Known rows, with every step that occurs:
L Y D K: 1.726  1.431  -2.512  0.682  -2.265  -1.758  -0.721  -1.230  4.094  3.436  -2.670  0.993  -0.353  2.993  -3.031  -0.164  -0.214  -2.247  2.205  1.609  -1.294  -0.294  -0.607
S Y: -1.652  1.072  0.832  0.374  2.930  -2.331  -1.239  -4.719  2.529  -4.360  -1.179  -2.532  -1.690  3.049  -3.889  -2.695  -3.186  -3.360  3.577  1.990  -1.654  -0.121  -1.123
Y L: 3.401  1.591  0.481  2.746  1.280  -2.009  3.783  -1.918  2.307  -1.572  -0.799  1.032  -2.262  3.859  -3.620  -4.204  -0.528  -0.376  3.186  1.931  -0.383  -2.062  -3.101
L Y D K U: 1.202  1.875  0.265  1.756  -1.573  -1.034  -2.240  -1.067  3.553  -0.545  -2.075  2.432  -0.733  3.538  -4.172  1.556  -0.596  -3.632  0.493  0.865  -0.798  -1.016  1.618
Y D K S: 0.353  -0.276  -3.354  1.393  -2.215  -1.678  2.472  0.400  1.422  0.665  -3.962  0.943  -1.854  3.041  -3.934  3.814  -2.875  -1.312  2.425  0.040  -1.500  -0.932  -1.510
D Y L: 2.347  2.751  1.987  3.168  2.428  -2.041  2.819  -3.778  3.452  -2.155  0.078  0.270  -2.048  3.770  -2.641  -2.844  -1.923  -0.225  3.369  0.065  -0.483  -1.290  -3.724
K U Y D: -0.410  -0.904  1.026  2.777  3.720  -0.150  3.730  -1.196  2.833  -4.750  -0.829  3.591  -3.099  6.949  0.146  2.058  -1.417  -3.350  0.485  1.062  -2.073  -2.633  2.938
D Y L K U: 0.799  2.036  4.374  3.648  2.897  -1.279  -3.437  -3.763  1.554  -3.007  -0.354  0.855  -3.799  4.720  -4.047  -0.911  -1.702  -0.297  0.441  -2.214  1.562  -1.262  2.051
S Y L K U: -1.751  0.928  3.944  2.248  2.264  -1.798  -4.170  -4.314  1.869  -3.885  -0.797  0.729  -3.252  4.369  -5.007  -4.326  -2.190  -1.225  -0.071  -1.860  1.037  -0.797  2.295
H S Y L: 1.639  2.160  3.314  1.654  0.626  -2.494  1.572  -5.274  4.065  -2.042  1.601  0.380  -1.519  6.511  -1.245  -3.812  -4.881  -1.015  1.253  -1.850  -2.323  -1.122  -4.041
L K D Y: -0.392  -0.100  -0.141  0.806  4.225  -1.162  -4.359  -4.385  1.560  -2.334  -1.847  -1.287  -4.079  3.810  -4.245  1.413  -3.355  -0.805  2.617  -2.178  -0.531  -0.105  -1.245
H S K U: -0.465  1.959  4.204  0.969  0.793  -1.448  -2.815  -1.839  1.080  -4.844  1.267  -1.944  -2.448  4.680  -4.528  -0.297  -3.396  -3.795  -0.695  -0.307  -1.074  -1.587  3.011
Y D K L: 0.369  1.137  -2.887  1.118  -2.996  -1.379  0.664  -1.835  3.606  1.408  -3.891  1.770  -2.012  6.632  -2.970  -3.102  -1.329  0.099  2.873  0.366  -1.410  -1.309  -3.678
U K D Y: -0.502  -0.193  2.046  1.032  5.042  -0.611  1.859  -3.502  3.935  -4.921  -2.459  -0.482  -2.393  2.734  -0.717  2.185  -2.272  -2.785  2.516  -1.813  -2.011  -0.582  -5.924
D Y L K: 1.219  1.446  1.687  2.668  2.258  -1.949  -2.169  -4.059  2.066  0.639  -0.951  -0.765  -3.372  4.287  -2.875  -2.708  -1.418  1.074  2.212  -1.698  0.767  -0.468  -0.191
H S Y: 0.206  1.577  2.588  0.184  1.831  -2.283  -1.942  -5.779  2.518  -3.430  0.874  -2.540  -1.689  6.098  -1.425  -0.381  -5.607  -3.372  2.008  -0.332  -3.066  -0.497  -1.819
L K: 0.872  -0.253  -0.340  0.838  2.280  -1.696  -4.403  -2.569  -0.369  0.104  -2.507  -2.886  -3.717  3.885  -4.106  -0.275  -0.740  -1.352  2.822  1.653  -0.037  -0.529  2.715
S H: 2.027  1.260  -3.642  0.947  1.532  -1.350  1.381  0.636  2.644  -2.661  -2.215  -3.720  -2.001  0.789  -5.903  -3.052  -1.615  -2.330  3.058  7.545  -2.446  -0.772  -1.500
D K: 0.369  1.103  -0.658  0.138  -0.783  -1.903  -0.077  -0.460  2.587  -0.371  -3.082  -2.481  -1.773  3.000  -4.485  -0.238  -0.191  -1.872  3.011  1.559  -2.334  -0.223  -1.955
H S Y D K U: -2.049  1.791  3.851  0.785  -2.310  -1.437  -2.024  -2.740  4.770  -3.328  -0.594  2.078  -1.694  8.039  -1.773  3.273  -5.198  -3.380  -1.028  -1.657  -3.762  -0.448  0.280
L K S: 1.105  -1.132  -2.239  1.281  2.423  -1.755  -3.762  -2.698  -2.517  -0.454  -2.854  -3.085  -3.596  2.187  -5.015  2.121  -2.997  -1.557  2.293  -0.829  0.897  -0.955  2.244
K L Y: 3.723  2.082  -2.435  1.322  1.813  -1.701  -3.387  -6.379  1.528  -0.310  -0.570  -1.352  -0.766  3.971  -3.665  -6.520  -1.793  -2.269  3.516  0.379  0.818  -1.789  -3.139
L Y D: 3.334  1.402  -1.924  2.019  0.874  -1.627  -0.455  -3.052  2.608  1.127  -1.051  1.576  -0.990  3.522  -2.381  -0.250  -1.312  -3.011  3.035  3.377  -0.233  -1.412  0.756
H S Y L K: 0.685  0.941  3.042  1.179  0.537  -2.465  -3.154  -5.349  2.723  0.858  0.606  -0.522  -2.883  6.861  -1.579  -3.558  -4.496  0.295  0.126  -3.297  -1.083  -0.326  -0.350

Rows:
-0.326  1.336  1.015  1.907  -1.796  -0.924  0.252  0.634  3.112  -2.537  -2.984  2.730  -2.437  5.284  -4.308  3.120  -0.808  -2.689  0.939  1.621  -1.704  -1.328  1.361
Y D K U
0.790  1.204  0.054  1.277  4.471  -1.250  0.312  -4.027  2.848  -5.267  -0.915  -0.223  -2.715  3.670  -3.805  1.097  -3.832  -2.042  3.630  -0.569  -1.751  -0.911  -4.782
K D Y
-0.215  1.485  1.374  -0.107  0.031  -2.219  -1.078  -2.041  1.843  -1.167  0.667  -3.566  -2.010  4.278  -3.410  -1.967  -3.151  -2.361  1.142  0.440  -1.791  -0.798  0.705
H S K
1.009  -1.024  -5.572  0.857  1.396  -1.392  -2.783  0.388  -0.879  -0.210  -3.542  -4.831  -3.070  -0.491  -6.913  -0.409  -3.267  -1.210  1.377  3.369  -0.332  -0.322  1.460
L K S H
0.795  -1.336  0.230  1.479  3.050  -1.196  2.648  -1.919  -0.281  -3.069  -3.127  -2.308  -1.934  0.823  -1.526  3.106  -1.887  -3.620  2.322  -0.082  -0.509  -1.458  -2.365
U K S
2.213  -0.600  -0.995  1.735  1.807  -1.329  0.201  -2.145  1.674  -0.437  -2.092  2.359  -4.176  4.280  -4.944  -3.311  -1.079  1.488  1.837  -2.016  0.334  -1.507  -3.065
Y L K D
-1.771  -0.225  -1.732  1.613  1.497  -2.092  1.123  -4.082  1.310  -3.390  -2.169  0.817  -1.765  2.951  -3.229  1.342  -5.852  -2.861  2.854  0.186  -0.873  -0.856  -0.610
K S Y D
2.026  2.108  -2.901  0.174  -1.180  -1.814  -3.905  -4.623  3.165  2.072  -2.283  -1.900  -0.075  3.470  -4.384  -6.270  -0.632  -1.525  2.528  -1.380  -0.100  -0.659  -4.391
D K L Y
0.822  -1.175  -3.263  0.990  2.272  -0.815  3.747  1.171  1.631  -2.590  -4.038  -4.269  -1.485  -1.717  -3.530  0.610  -2.310  -3.425  1.486  4.223  -1.725  -0.811  -3.089
U K S H
0.640  -1.443  0.541  0.555  3.744  -0.572  3.300  -1.712  2.609  -4.203  -3.114  0.270  -2.671  2.653  -1.786  1.080  -0.950  -2.922  2.462  0.228  -1.922  -1.326  -5.149
U K D
2.372  0.320  0.329  2.211  1.089  -1.928  -0.791  -1.992  0.838  1.407  -1.786  -0.049  -3.612  4.158  -3.815  -3.725  0.115  0.972  2.164  0.440  0.876  -1.222  0.552
Y L K
-0.051  1.325  1.774  1.060  -0.028  -2.015  -0.094  -4.646  3.755  -1.772  0.308  1.180  -2.013  7.788  0.048  1.484  -5.940  -2.680  1.719  0.560  -3.229  -0.823  -0.606
H S Y D
0.557  -1.840  -0.278  1.863  3.678  -1.304  2.315  -1.997  2.191  1.615  -1.500  0.190  -3.664  5.557  -0.141  -4.605  0.401  1.044  0.605  -1.993  -0.290  -1.389  0.565
U Y L K
2.220  1.731  0.835  2.872  3.185  -1.448  3.771  -3.726  4.340  -3.879  -0.228  2.535  -2.592  3.942  -3.758  -2.439  -3.270  0.341  3.031  -1.867  -0.857  -1.623  -7.032
K D Y L
-2.783  -1.526  -2.165  1.167  1.051  -2.004  -3.655  -3.988  -0.032  -0.557  -3.157  -0.274  -3.078  3.648  -3.456  1.638  -5.440  -1.543  1.617  -1.525  0.385  -0.020  3.019
L K S Y D
2.128  0.220  -5.208  1.343  1.623  -1.424  2.027  0.494  0.491  -3.194  -2.427  -3.863  -1.796  -0.913  -6.661  -0.814  -3.823  -2.525  2.671  5.576  -1.471  -1.186  -2.121
K S H
-3.323  1.192  -0.057  0.016  3.164  -1.735  -0.394  -3.295  3.519  -4.747  -0.761  -2.059  -2.186  1.323  -5.723  -2.650  -3.463  -1.613  2.619  -1.606  -0.944  0.040  -2.825
S K D Y
-0.893  0.494  4.260  1.951  1.917  -1.078  3.822  -1.416  3.871  -3.410  2.396  0.972  -2.181  6.267  -0.578  -4.400  -2.250  -1.291  -2.642  -4.126  -1.504  -2.353  0.921
H S K U Y L
2.540  -0.397  -4.915  2.297  0.214  -1.561  0.856  0.808  0.442  1.060  -2.843  -2.196  -2.951  -0.132  -6.730  -3.887  -2.684  1.039  0.723  1.919  0.585  -0.965  -0.743
Y L K S H
-1.432  1.761  -0.146  -0.018  -3.681  -1.951  -1.757  -4.976  5.408  0.925  -1.355  1.346  -1.225  9.183  -0.469  -2.529  -5.625  -0.441  1.013  -3.258  -3.293  -0.322  -4.686
H S Y D K L
2.393  0.710  -0.440  0.885  2.491  -1.075  -1.854  -5.691  2.500  0.107  -2.005  -1.511  -0.340  3.010  -0.558  -5.327  -0.066  -3.142  2.423  -0.471  0.614  -1.465  -4.148
U K L Y
0.571  1.506  -1.987  0.236  -1.382  -1.690  -1.327  -2.807  2.789  -0.032  -3.206  -1.679  -1.750  5.153  -4.505  -4.895  -1.011  -0.527  3.087  -0.347  -1.353  -1.005  -4.780
D K L
-1.657  1.292  1.223  -0.192  -2.761  -2.115  -0.381  -2.853  5.343  0.587  -1.331  0.613  -1.291  7.356  -0.620  1.889  -5.029  -1.853  0.847  -1.124  -4.400  0.392  -1.842
H S Y D K
